In the rows, zero is written as 128.
Known rows, with every step that occurs
c/v/y/e/m: [166 101  79  75  89 125 165 134 161 141 152 137  90 161 137  84 187 172
 108 103 111 136 128 102  47 180 133 141]
u/z/e: [130 135 130 148 119 109 138  99 104 123 143 122 144  94 106 160  97 118
 125 146 137 134 136 142 163 130 125  95]
l/z/e/y: [107 115 111 137 122  85  98 108 107 129 132 109 161 136 112 162  45 100
 192 167 122 119 139 136 126 133 113 130]
e/m/y/u/z: [ 93 101 139 171 112 143 100 143 111 126 181  71 135  97 151 169 176 131
 145 104 144 105 144 175 116 108  99 141]
e/y/v: [103 148 149 133 170  96 135 120 128 133 139 165 122 147 110 119 139 134
 154 113  81 108  93 121 142  83 146 132]
m/e/y/v/u/z/l: [124 210 158 175 179 143 113  71 147 141  71 159  82  49 138  53 153 104
 118  84 128 178 130 139 167  87 152 163]
e/m/y/v: [ 87 134 144 172 148  91 148 131 137 132 136 157 119 115 134 114 183 140
 154  94  77  92 101 139 114  92 144 147]
c/v/u/z/e/y: [152 151 118 127 104 161 112  72 137 114 158 146 121 113  81 105  90 116
 147  79 106 140 153 192 153 154 152 106]
u/y: [149 103 126  88 145 138 142 150 137 111 103 125 126 197  99 127  96 141
 117 173 144 141 110  93 152 140 131  98]
c/v/u/y/m/e: [227 104 157  71  98 170 131 128 158  94  85 134  85 156 128  82 157 151
  72 130 146 162 139 138  65 189 145 130]
l/z: [162 112 126 102 130 119 143 159 134 109 114 160 141 159 128 154  67 109
 142 143 150 109 101 102 118 118 113 118]
c/v/u/z: [206 147 133  92 114 193 157 122 165  89 139 195  99 137  94  98 113 121
  96  59 134 129 116 158 144 137 150  93]
m/e/y/v/u: [120 181 157 156 172 145 130 107 135 152  91 176  82  92 117  62 156 133
 125  90  82 123  95 139 146  98 152 153]
u/z/e/m/y/v: [ 76 143 149 229 131  81 139  76 109 121 149 121 132  57 142 133 169 121
 162 114  84 113 155 181 140 100 134 136]
e/y/u/z/l: [103 136 130 123 143 134  66 119 114 129 153  74 161 126 136 152 122 112
 150 121 184 161 141 126 151  99 107 135]
v/y: [135 135  77  76 133 151 181 156 163 163 126 175 116 200 120 109 118 144
 105 132 121 124  91  67 118 113 142 115]
l/z/e: [136 112 116 131 114  97 134 125 107 116 117 137 171 142 125 163  45 108
 160 170 147 115 123 112 129 139 116 101]
z/l: [137 146 107  79 147 110 126 137 138 138  99 152 156 152 107 122 103 129
 129 125 169 162  87  73 141 122 147 113]
c/v/y: [173 117  74  38 104 161 176 158 180 129 150 200 122 227 106  99 117 162
 123  94 124 117 102  88  82 138 163 103]
l/z/e/m/y/v/c: [ 96 150 146 184 116  77 119 122 121 108 141 136 164  81 162 135 107 111
 167 124 102  90 176 173 110  97 121 131]
m/y/v/u: [130 171 149 146 159 167 172 136 143 128  96 207  93 134 133  80 148 129
 126  90  80 102  86 125 163  65 173 122]
z/e/m/y: [ 75 110 103 162 106  88 116 114 108 150 146  98 150 101 105 147 134 139
 169 129  97 116 130 159 113 147 136 136]
v/u: [154 153 115  97 143 175 157 139 148 141 103 185 115 151  94  99 104 125
  92 109 121 126  74 105 168 126 143 105]
z/u/y: [111  84 123  75 151 139 116 192 128 123  85 103 144 199 121 161  86 126
 115 183 156 137 133  77 158 168 124 135]
m/e/y/v: [108 151 163 143 162  91 118 119 120 147 118 145  95  95 120 110 162 149
 151 110  93 117 105 137 115  96 148 154]
y/u/z/e/m: [ 81 104 130 191 103 115  93  97  84 125 183  66 188  99 133 169 141 127
 136 143 156 118 152 161 140 156  84 104]
e/m: [114 118 113 124 132 100 135 135 136 145 141 137 142 135  94 135 139 139
 122 110 118 117  92 122 119 154 114 129]
u/z/l: [151 158 124 108 144 123 132 116 140 119 109 140 135 112 118 131 108 109
 112 117 177 172 119 101 159 113 134 118]

Rows
[129 185 170 116 152  97 103 135 128 144 135 143 102  72 120 109 151 152
 118  94  97 112 142 160 118  86 147 144] => m/e/y/v/c
[115  90 157 126 171 121 134 182 138  86  62 143 148 203 175 150  69  97
 145 196 156 114 145  67 153 127 114 140] => l/z/u/y/v
[ 62 131 135 202 131  69 135  98 107 137 139 138 150  98 131 124 160 142
 175 121  73 103 124 151 122 112 148 134] => z/e/m/y/v
[134  79 135  76 142 127 117 186 107 124  75  64 102 155 152 158 129 135
  98 206 159 155 153  69 142 181 115 155] => z/u/y/e
[ 99 172 146 234 148 125 156  54 124 125 124 165 139  72 124  82 146 102
 105 104  90 129 127 155 186 128 125 110] => y/v/u/z/e/m
[ 91 100 105 175 101  83 109 122 112 127 129 100 157 108 136 156  88 106
 194 149 117 107 146 156  96 141 111 144] => l/z/e/m/y
[181 148 121 121  96 170 144  89 139  98 138 174 132 118  92 105  90 121
 117  86 128 136 141 167 155 159 156  78] => c/v/u/z/e
[127 112 148 135 114 165 114 162 107 113 168  92 123 116 151 179 147 132
 140 118 157 105 136 157 134  79 119 121] => m/y/u/z
[152  64 139  89 133 125 115 193 113  99  60  68 111 160 183 168  81 105
 121 225 182 145 168  67 126 172  89 162] => l/z/u/y/e
[136 135 111 164  84 156 125  86 141 109 154 138 118  85 103 101 135 122
 147  62 101 127 165 213 125 164 150 123] => c/v/u/z/e/m/y
[161 130 120  98 154 192 152 137 152 119  76 154 113 196  94  84  89 125
  88 155 132 146  97  96 185 145 137  96] => v/u/y
[180  95 165  98 123 108 124 137 126 120  86  84  98 131 145 135 164 146
  80 191 152 161 137 115  71 162 115 146] => u/y/m/e
[103 110 140 115 126 132  65 150  94 154 150  77 129 118 127 150 145 157
 154 129 145 116 118 145  98 124 115 147] => m/e/y/u
[103 190 140 201 164 145 143  83 157 127  90 168 107  72 149  59 175  95
 121  69 118 157 126 142 170  84 149 155] => e/m/y/v/u/z/l
[169 164 130 129 143 185 161 120 148 125 114 168  99 110 106 108 113 103
  79  99 132 136 102 136 185 116 127 107] => v/u/z
[167 106 102  74  90 195 146 154 157 108 187 150 136 204 148 130 138 153
 114  96 165 109 140 116  94 118 128  94] => c/v/y/u/z
[103  67 125 111 138 106 103 169 113 134  88  41 114 135 154 147 159 134
 101 194 146 154 159  91 124 212  93 176] => z/u/y/e/m
[114 115 134 126 113  63 103  93 101 150 155  80 154 115 118 169 135 124
 138 167  99 142 140 143  89 146 118 145] => z/e/y/m
[ 97 106 129 104 132 136  80 153 105 144 175  91 156 170 116 160 124 143
 155 130 134 106 106 128 125 111 112 123] => e/y/u
[173 118 161 100 112  91 133 138 118 142 114 114 105  87 146 150 182 145
  85 143 139 141 114 124  54 146 124 155] => y/m/e
[137 174 161 106 140 120 149 165 138 117 141 174 114 109 136 127 144 148
 122  92  99  94 130 149 135  52 164 116] => m/y/v/c
[ 83  89 122 144 113 133  95 165 108 137 172  85 150 139 136 159 169 150
 158 114 132  93 115 150  98 119 113 140] => e/m/y/u
[158 129  90  76 120 139 181 151 143 164 117 135  77 154 150 106 159 155
  86 158 124 143 106  59 102 125 132 135] => v/y/e
[161 125  90  65 100 185 126 138 164 109 157 145 160 206 156 107 130 144
 126  94 202 154 144  85  99 120 140 102] => c/v/y/u/z/l
[ 92 171 157 203 117  86 125  97 117 116 167 118 138  32 142 137 158 122
 127  96  91 110 191 204 144  90 134 127] => u/z/e/m/y/v/c
[137 107 126 125 122  87 138 130 111 145 133  94 104  90 130 126 181 146
 104 141 120 139 110 114  99 165 104 147] => y/e/m
[128 118  79 114 116 117 168 132 146 172 130 112  89 135 147  97 187 152
  88 144 110 146 115  79  85 155 110 155] => v/y/e/m
[116 168 120 166 136 154 116  72 120 144 136 121 120  84  89 116  91  98
 126 121 103 148 138 171 190 130 126 119] => v/u/z/e/y
[139 153 145 164 121 125 116  60 118 142 140  95 118  71 127 135 138  87
  96 138 104 160 158 174 138 137 112 145] => v/u/z/e/y/m
[122  95 120  88 137 122 119 200 122 119  96 137 157 160 150 186  62  95
 144 154 165 106 125  86 124 145 111 156] => l/z/u
[ 90  88 123 146 114 110  65 124  82 120 157  75 193 157 142 177  58 113
 199 177 152 103 145 134 119 126  92 119] => l/z/e/y/u
[106 120  95 143 102 167 138 115 112 144 165 105 165 160 157 147 115 134
 117 163 160 124 149 102 143 115 112  93] => v/y/u/z/e
